Known rows, with every way that one mark hangs from another
(vili geku (nizazo loga)): [ -0.6 -17.8  -5.6 -22.3   3.8  13.5   1.8  20.7  17.8   3.4   0.5  -4.8
  31.5  -1.9  11.1   1.6 -36.6   8.0  25.5]
(ramik (loga (nizazo pafaf pegura zibi))): [  4.8   1.3   7.0  43.8   0.9 -18.6 -16.6   2.5 -22.3  -2.1   7.7  -2.9
 -26.6  15.0  -2.0 -31.7  15.4 -15.7   6.4]
(ramik (loga (nizazo zibi))): [  2.0   6.3   0.2  18.9   0.5 -14.0  -9.8  -2.1 -11.0  -6.5   3.6  -3.7
 -29.8  13.8 -10.2 -33.2  -0.2  -8.7  -4.8]
(nizazo loga): [ -7.0   0.6  -4.7  -2.5  -0.7   8.0   7.8  15.2  12.2 -10.2  -2.1   8.4
  16.3  -3.5  -8.5  -2.6 -19.0   9.1   0.9]
(geku vili): [  2.7 -10.3   9.2 -19.4  13.6   4.6  -3.3   6.9   5.1   0.0   3.1  -2.3
   4.5   0.3  -6.0   2.0 -21.7  -7.8   8.0]
(pegura (nizazo zibi) zuba): [ -1.5  10.1  12.7  54.0  13.6   0.7 -45.6  -5.1 -35.9 -17.3   0.8  -7.0
   6.1 -13.5   9.1  11.2 -18.3 -12.2  -9.3]
(ramik (loga (nizazo pafaf))): [  4.1  -1.3  -4.2  20.7   2.6 -10.7  -4.8  -5.2 -11.6  -5.2  -0.6  -3.0
 -29.1  11.7  -2.2 -34.9   9.8  -5.7  -2.8]
(nizazo loga pafaf (pegura zuba) zibi): [  2.5  -3.3  15.2  72.7  -5.4  -1.5 -37.2  22.1 -30.2 -11.8   2.1   3.7
  23.4  -8.5  13.1  14.5   4.5 -11.6  25.5]
(nizazo (loga ramik) pafaf): [ -5.5 -14.1 -15.9  14.2  -6.3   4.1  -3.3  11.1   1.5  -9.3  -5.3   5.9
   2.1  -0.4  -4.9 -20.6   6.1  -2.6  10.3]
(loga (nizazo pegura zibi)): [  3.0  21.8  15.7  40.8  -3.2 -13.0 -23.9  -1.6 -22.5 -10.5  13.6   2.8
 -14.8  12.0   4.5  -6.3   4.3 -17.9   1.2]
(zibi (nizazo loga pafaf)): [ -5.3 -10.1 -11.6  21.9 -11.7   8.9  -1.4  15.4   5.1   3.9   6.1   5.7
  23.1 -15.1  16.4  -8.8  11.0  14.3  19.3]
(ramik (loga (nizazo pegura))): [ -0.1   3.5  -5.1  17.8  12.2 -11.5   5.7   1.3  -4.3  -0.4  11.6   1.0
 -20.7  16.6 -12.4 -24.6  -0.6  -6.8  -6.3]
(ramik (loga nizazo)): [  0.3   3.6  -8.0   6.8   7.4  -9.1   4.3  -4.5  -2.3  -5.2   3.3  -1.3
 -26.7  13.1 -11.9 -30.9  -3.1  -2.6 -10.3]
(geku (vili nizazo)): [  6.1 -15.9   2.6 -25.0  10.3   4.4   2.5  13.3  10.7   9.0   3.7  -5.2
  13.1   4.1   6.6   3.4 -24.4  -4.3  18.7]
(geku (vili (nizazo loga))): [  1.8 -16.0  -0.4 -27.2   9.4   9.6   7.4  23.4  18.9   2.4   2.3   0.1
  23.7   2.1   1.3   1.5 -36.3   1.6  19.2]
(nizazo pegura): [-1.2  0.0  5.2 17.2  8.0 -4.3  3.1  8.6 -3.1  7.1 12.6  3.7  9.2  4.8
 -1.0  9.7  4.0 -6.6  6.0]
(zibi (nizazo loga)): [-10.1  -4.0 -16.0   3.6  -5.5  10.8   9.1  16.7  16.7   4.2  11.2   7.7
  25.8 -12.8   4.8  -3.4  -6.2  18.0  10.4]
(zibi (nizazo (loga ramik) (pegura zuba))): [-12.1  -9.4 -27.9  27.1   6.3  10.8   3.5  19.0   7.0   6.5  21.3   8.8
  30.4 -10.7   0.2  10.5  -2.7   7.4  12.4]
(nizazo loga pafaf pegura zibi): [  0.1  -3.5  18.8  54.5 -10.9  -6.7 -24.2  25.5 -18.4  -5.1   4.9   6.1
  17.0  -0.4   7.1  -4.3  10.0 -11.1  26.9]
(ramik (loga (nizazo pafaf pegura))): [  3.4  -1.3  -1.5  32.0   7.6 -13.2  -2.4   0.3 -13.3  -0.7   7.4  -0.7
 -23.3  14.3  -2.9 -29.0  12.5  -9.3   0.6]
(geku (vili (nizazo zibi))): [  7.2 -13.5  10.9 -13.4   3.1  -0.5 -11.4  15.6   2.0   7.6   3.8  -7.2
  10.2   4.2   7.9   0.8 -21.7 -10.2  24.1]
(zibi nizazo): [ -4.3  -4.3 -12.2   6.3  -5.3   4.4   3.0   4.2   6.8  12.4  12.9   1.0
  13.3 -10.6  11.6  -1.3   9.8  10.7   9.6]

Rows
[  6.9  -3.9  23.4  57.8  -9.9 -14.7 -31.8  10.5 -30.7   4.5   6.7  -2.3
   0.9   2.1  15.1  -1.6  28.7 -20.6  26.0] : (nizazo pafaf pegura zibi)
[ 10.4 -10.0   6.7  25.1 -18.9  -9.2 -21.1   9.6 -14.8   9.2  -4.4  -8.5
   4.2   2.8  29.5  -7.1  17.3  -7.4  29.7] : (vili (nizazo pafaf zibi))
[  9.5  15.8  17.3  71.9  -4.4 -10.8 -44.9  -5.4 -42.9 -15.6   6.4  -1.2
 -12.2   2.9  21.2   3.6  15.7 -21.5   9.1] : (loga (nizazo pafaf (pegura zuba) zibi))
[  2.2 -13.4  11.3  -4.5   7.9   1.8  -4.3  30.9   8.0   5.6  10.6   0.4
  26.8   5.5   1.6   5.3 -30.5  -8.3  28.9] : (geku (vili (nizazo loga pegura zibi)))
[  9.6  -3.6  20.3  75.1  -4.8  -9.3 -44.5   7.4 -42.4  -1.3   3.7  -4.6
   7.2  -5.9  21.3  17.2  23.7 -21.0  24.8] : (nizazo pafaf (pegura zuba) zibi)
[-15.8   1.2 -10.5  10.6  16.4   5.7  -4.2   6.8   2.2 -15.2   4.5   5.5
   6.5  -1.6 -16.0 -20.2 -25.7  -2.3 -15.6] : (pegura (nizazo (loga ramik)))
[ -9.5 -15.4 -20.6  31.1  -3.7   4.2   2.8  20.3   5.6  10.5  18.6   8.7
  22.3  -6.5   7.0 -10.2  17.8   3.6  22.3] : (zibi (nizazo (loga ramik) pafaf pegura))
[  9.4 -24.2   2.4  -2.0  -1.6   5.0 -15.1   7.3  -3.6  11.1  -3.3 -13.5
  15.3  -1.9  29.5  -1.0  -5.2  -3.4  33.6] : (vili geku (nizazo pafaf))
[  0.9   4.2 -15.2  23.3  -4.1  -7.2 -17.3 -15.1 -16.5 -13.3   1.4   0.6
 -34.5  12.1   2.0 -30.0  19.1 -17.6  -4.0] : (loga (nizazo pafaf) ramik)
[-10.7  -4.9  -6.0  28.4  10.8   3.8 -15.1   5.3  -9.2 -15.5  -0.6   3.7
   4.1  -3.6  -4.2 -25.8  -9.9  -6.1  -6.3] : (pegura (nizazo (loga ramik) pafaf))
[  3.6   3.9  14.3  53.0   2.8  -6.8 -31.1   8.6 -28.3  -1.5  10.5  -2.0
  11.0  -2.5   7.2  24.2   2.8 -16.2  13.0] : (nizazo (pegura zuba) zibi)
[  9.5 -21.0   6.3 -11.2   5.1   2.5  -6.0  12.4   1.6   8.4  -0.7  -6.6
  11.1   2.0  15.8  -1.1 -11.3  -7.5  26.1] : (geku (vili (nizazo pafaf)))
[ -0.2   3.5  21.1  50.5   0.8  -8.3 -40.7  -2.0 -32.0  -9.8  -1.3  -6.0
  -4.9  -5.8  13.0 -18.0   4.7 -15.6   1.5] : (pegura (nizazo pafaf zibi))
[  5.2  -1.2  -3.0  42.9  11.2 -10.1 -10.6  -1.8 -21.0  -4.7   6.0  -2.3
 -18.8   9.5   0.8 -17.0   8.8  -9.7   0.1] : (ramik (loga (nizazo pafaf (pegura zuba))))
[ -2.2  -7.2  -7.4   3.3   1.3   2.4  15.5  27.2  14.2   8.8   8.9   5.8
  31.1   5.7   8.6   7.3 -14.4   6.6  19.2] : (vili (nizazo loga pegura))
[-12.5  -6.2 -16.4   8.6   8.7   2.5  12.8  21.5  12.1  -1.6  13.4  12.0
  14.9   7.5 -20.9  -4.0  -9.6  -3.8   4.8] : (nizazo (loga ramik) pegura)
[ -8.7  -3.8 -14.4  31.7   4.6  11.9   1.6  20.6   4.3   5.1  19.2   8.8
  38.8 -15.0   9.1  19.4  -6.1  12.6  14.2] : (zibi (nizazo loga (pegura zuba)))
[  0.0   4.0 -10.8  36.5   2.1 -10.7 -14.6  -8.4 -18.8  -7.6  11.5   3.6
 -26.8  15.8   0.7 -22.4  22.6 -22.5   0.8] : (loga (nizazo pafaf pegura) ramik)
[ -4.0 -14.1 -13.7  48.2   6.9   5.3 -12.6  16.4 -13.6  -8.0   4.3   7.2
  18.0  -3.2   0.3   7.6   5.1  -9.2  14.5] : (nizazo (loga ramik) pafaf (pegura zuba))
[ -5.3 -23.2 -15.0 -13.2  12.3   8.8   6.1  25.8  17.6   9.9  12.7  -1.7
  30.6   6.4   1.6   0.8 -29.4  -2.6  28.3] : (vili geku (nizazo (loga ramik) pegura))
[  0.8 -15.8   2.8 -16.2  14.1   6.6   9.3  28.7  16.5   7.0   9.9   2.7
  29.6   5.2   0.1   7.8 -33.3  -2.3  23.4] : (geku (vili (nizazo loga pegura)))
[ -9.2  -1.7   4.3  42.9   2.2  -3.0 -32.5   8.2 -19.9 -17.2  -0.6   0.8
  -0.2  -3.4  -2.7 -29.4  -6.6 -13.6   0.5] : (pegura (nizazo (loga ramik) pafaf zibi))
[  2.9   6.4   1.4  41.1   9.0 -13.4 -16.1   1.4 -21.0  -5.6   9.7  -2.7
 -20.1  11.6  -7.3 -15.0  -1.2 -12.7  -2.0] : (ramik (loga (nizazo (pegura zuba) zibi)))
[ -2.7  13.1  -5.4  33.8  -0.4 -15.2 -20.6  -4.3 -18.8  -9.2  17.3   2.7
 -28.1  18.7  -8.8 -20.1   9.7 -26.2  -1.6] : (loga (nizazo pegura zibi) ramik)
